Known rows, with every step that occurs
segup bikogeg ruzel sasane govut tatade: |  0.071 | -0.928 | -0.498 | -0.979 |  1.452 |  0.861 |  2.840 |  2.397 |  0.444 |  1.271 |  2.041 | -1.900 |  2.978 | -3.957 |  0.069 | -0.170 |
bikogeg ruzel tatade: | -0.296 |  0.872 |  0.093 |  0.553 |  1.700 | -0.675 |  1.291 | -1.180 |  1.308 | -0.123 | -0.894 | -3.548 |  2.600 |  0.969 | -2.616 | -1.860 |
sasane govut bikogeg ruzel: | -0.875 | -0.825 | -2.826 | -0.368 | -0.390 |  1.330 |  3.837 | -2.388 |  1.604 |  1.123 | -0.365 | -1.557 |  1.270 | -4.040 |  0.363 |  1.606 |
sasane govut mepo ruzel: |  0.611 | -3.344 | -2.744 | -4.940 | -2.329 | -0.177 |  1.585 |  1.182 | -0.470 | -2.175 |  2.106 | -0.265 |  3.013 |  0.850 | -0.002 | -2.466 |
segup bikogeg ruzel tatade govut mepo: | -0.248 |  0.231 |  4.259 | -3.657 |  3.809 | -0.433 | -1.338 |  2.920 |  3.284 |  0.996 |  3.398 | -2.234 |  4.661 | -1.037 | -1.438 | -2.584 |
sasane govut: | -1.382 | -1.227 | -3.169 | -1.685 | -4.042 |  0.415 |  0.563 | -0.945 |  0.573 | -0.385 | -0.781 |  0.490 |  1.326 |  0.278 | -1.092 |  1.205 |
bikogeg ruzel tatade govut mepo: | -0.097 |  1.460 |  2.502 | -2.413 |  2.897 | -1.742 | -0.730 |  1.237 |  1.743 |  0.271 |  2.301 | -3.422 |  4.731 | -1.060 | -2.737 | -3.466 |
segup bikogeg ruzel sasane govut: | -1.133 | -0.557 | -0.181 | -2.457 | -0.190 |  2.177 |  1.485 |  1.269 | -0.516 |  1.468 |  2.009 | -0.763 |  0.935 | -1.018 |  2.168 | -0.803 |
bikogeg ruzel sasane govut mepo: | -0.357 |  1.534 | -1.792 | -3.633 | -0.032 |  0.124 |  3.452 |  2.081 | -2.127 | -0.514 |  3.626 | -2.365 |  2.474 | -1.305 |  0.227 | -2.283 |
segup bikogeg: | -0.858 | -1.869 | -0.686 | -2.071 | -2.756 |  1.769 | -1.316 | -0.286 |  2.147 | -0.427 | -0.151 |  2.390 |  3.938 |  3.538 | -1.430 |  0.143 |
tatade govut mepo ruzel bikogeg: |  2.416 | -1.574 |  0.520 | -4.756 | -0.656 |  0.499 | -2.406 |  1.992 |  0.058 | -0.594 |  3.659 |  0.650 |  3.066 |  3.702 | -0.791 | -5.667 |
govut sasane: | -0.386 | -1.282 | -2.877 | -0.367 | -1.489 |  0.230 | -0.691 | -3.871 | -1.346 |  0.113 | -0.506 |  1.344 |  4.161 |  2.284 | -2.455 | -0.698 |
tatade govut mepo: | -0.550 | -0.117 | -0.011 | -3.957 | -2.324 | -0.685 | -2.360 |  0.802 |  0.947 | -0.775 |  1.550 |  1.439 |  5.648 |  1.399 | -2.948 | -2.343 |
govut bikogeg ruzel: | -0.158 |  0.111 | -1.953 |  0.327 |  0.259 |  1.429 |  2.703 | -3.019 |  1.785 |  0.282 | -1.211 | -0.714 |  3.702 | -0.735 | -1.235 | -0.455 |
sasane govut mepo ruzel tatade: |  0.671 | -3.090 | -1.147 | -3.694 |  0.678 | -1.297 |  1.236 |  2.625 |  0.577 | -2.202 |  1.603 | -1.774 |  1.283 |  0.822 | -0.896 | -2.177 |
tatade ruzel sasane govut: | -2.166 |  0.250 | -2.717 | -1.775 | -0.321 |  0.209 |  0.585 | -0.154 | -2.073 |  0.458 | -1.921 | -0.454 | -1.308 |  1.391 |  0.733 | -1.724 |
bikogeg ruzel: | -0.378 |  0.533 | -1.574 | -0.697 | -1.357 |  0.486 |  1.637 | -2.579 |  0.210 | -0.042 | -0.386 | -1.951 |  4.311 |  1.126 | -1.847 | -2.170 |
mepo ruzel sasane: |  0.616 | -2.808 | -1.755 | -1.797 | -2.156 |  1.126 | -1.211 | -0.198 | -2.618 | -1.699 | -0.577 |  1.985 |  2.647 |  5.927 | -0.465 | -5.497 |

Rows
| -0.035 | -3.379 | -2.598 | -2.531 | -2.714 |  1.054 | -0.074 |  0.536 | -2.684 | -0.896 |  0.036 |  1.206 |  0.216 |  2.618 |  1.245 | -3.398 | : mepo ruzel sasane govut
|  0.102 | -4.065 | -3.106 | -1.489 | -1.127 |  2.105 |  0.919 |  0.180 | -1.283 | -0.573 | -0.552 |  2.334 | -0.565 |  0.850 |  1.765 | -1.674 | : mepo ruzel sasane govut bikogeg
|  0.191 | -3.555 |  1.765 | -1.364 |  0.240 | -0.857 | -4.112 | -0.257 |  1.359 | -0.117 | -1.274 |  0.122 |  2.373 |  2.962 | -1.796 | -4.627 | : mepo ruzel tatade govut
|  0.538 | -4.188 |  1.183 | -0.276 |  1.835 |  0.276 | -3.074 | -0.588 |  2.785 |  0.196 | -1.960 |  1.126 |  1.646 |  1.066 | -1.283 | -3.054 | : mepo ruzel tatade govut bikogeg
|  0.516 | -4.235 |  1.279 | -0.637 |  2.494 | -1.211 | -4.409 | -2.189 | -0.486 |  1.203 | -0.071 |  0.011 |  2.540 |  1.558 | -1.367 | -4.283 | : mepo ruzel tatade govut sasane
| -0.787 | -1.494 |  1.117 |  0.313 |  1.853 | -1.336 | -4.166 | -2.303 |  0.363 |  1.774 | -0.440 |  0.386 |  2.629 |  0.592 | -2.851 | -1.417 | : ruzel tatade govut sasane
|  2.225 | -2.095 | -1.840 | -1.690 | -1.874 |  1.625 | -0.531 | -0.593 | -0.339 | -1.102 |  0.642 |  0.563 |  1.137 |  5.683 | -0.595 | -4.146 | : mepo ruzel bikogeg
| -0.604 |  0.200 |  0.707 | -0.139 |  1.278 |  1.555 | -0.941 | -1.382 | -0.035 |  1.976 | -0.055 |  0.748 |  2.757 | -1.071 | -0.046 | -3.067 | : tatade govut bikogeg ruzel sasane
| -0.225 | -0.946 | -3.092 | -0.023 | -1.510 | -0.272 |  1.445 |  1.591 | -0.688 | -0.574 | -0.260 |  0.165 |  2.436 | -1.509 | -2.317 |  0.301 | : ruzel sasane govut tatade
| -0.125 |  0.131 | -0.467 |  1.547 |  3.256 |  0.378 |  2.183 | -1.654 |  2.829 |  0.201 | -1.546 | -2.365 |  2.023 | -0.895 | -2.276 | -0.234 | : govut bikogeg ruzel tatade
| -0.360 |  0.639 | -2.222 |  0.501 |  1.882 | -0.925 |  0.743 |  0.363 | -0.958 | -0.569 | -2.760 | -0.859 |  3.320 |  1.770 | -2.938 | -3.136 | : govut tatade ruzel sasane
|  0.020 |  0.350 | -2.210 |  0.191 |  0.528 | -0.378 |  3.488 |  0.841 | -1.007 |  0.565 |  0.864 | -3.000 |  2.987 | -3.993 | -1.326 | -1.019 | : bikogeg ruzel sasane govut tatade
| -0.844 | -0.627 |  4.060 | -1.280 |  2.758 |  0.234 | -2.473 |  0.542 |  3.460 |  2.256 |  0.819 | -1.755 |  3.022 | -0.494 | -0.897 | -1.982 | : segup bikogeg ruzel tatade govut
| -1.066 |  0.674 | -1.879 | -1.406 | -1.175 |  0.856 |  2.229 | -0.454 | -1.984 |  0.789 |  0.821 | -1.758 |  0.900 | -0.926 |  0.841 | -1.575 | : bikogeg ruzel sasane govut
| -0.768 |  0.460 |  2.486 | -0.192 |  1.935 | -1.007 | -1.841 | -1.075 |  1.869 |  1.540 | -0.334 | -2.944 |  2.924 | -0.569 | -2.194 | -2.900 | : bikogeg ruzel tatade govut
| -0.397 |  0.011 |  0.593 | -1.717 |  0.167 |  2.163 |  0.304 |  0.528 | -0.408 |  0.709 |  1.321 | -0.055 |  3.340 |  2.342 |  0.495 | -2.960 | : segup bikogeg ruzel sasane
| -0.410 |  0.055 |  1.537 | -2.701 |  0.915 | -1.544 | -2.874 |  2.137 |  1.994 | -0.766 |  1.144 | -0.256 |  4.069 |  1.563 | -3.830 | -2.259 | : ruzel tatade govut mepo
| -0.719 |  0.282 | -2.690 | -3.871 | -2.069 |  0.259 |  1.133 |  2.949 | -1.813 | -1.561 |  2.406 |  0.863 |  1.880 |  1.013 | -0.800 | -0.989 | : ruzel sasane govut mepo
| -0.351 | -0.097 | -2.560 |  0.468 |  1.078 | -1.452 |  1.288 | -1.108 |  1.266 | -0.676 | -3.425 | -1.805 |  4.444 |  0.425 | -3.739 | -1.617 | : govut tatade ruzel
| -0.390 | -0.256 |  1.961 |  0.496 |  4.080 | -1.422 | -1.970 | -3.092 | -0.036 |  2.795 |  0.737 | -2.768 |  3.348 | -1.943 | -1.867 | -2.617 | : bikogeg ruzel tatade govut sasane
| -1.367 | -0.702 | -2.825 | -1.591 | -3.212 |  1.011 | -0.033 |  0.559 | -1.710 | -0.272 | -0.218 |  1.385 |  0.301 |  1.513 | -0.318 | -0.436 | : ruzel sasane govut
| -1.188 | -1.946 | -3.798 | -0.603 | -2.504 |  1.473 |  1.598 | -1.459 |  1.926 | -0.027 | -1.632 |  1.620 |  0.714 | -1.606 | -0.677 |  2.949 | : sasane govut bikogeg
| -1.030 | -1.356 | -3.352 | -0.477 | -1.552 |  1.946 |  1.094 |  0.053 | -0.333 |  0.028 | -0.974 |  2.407 | -0.390 | -0.278 |  0.076 |  1.453 | : ruzel sasane govut bikogeg
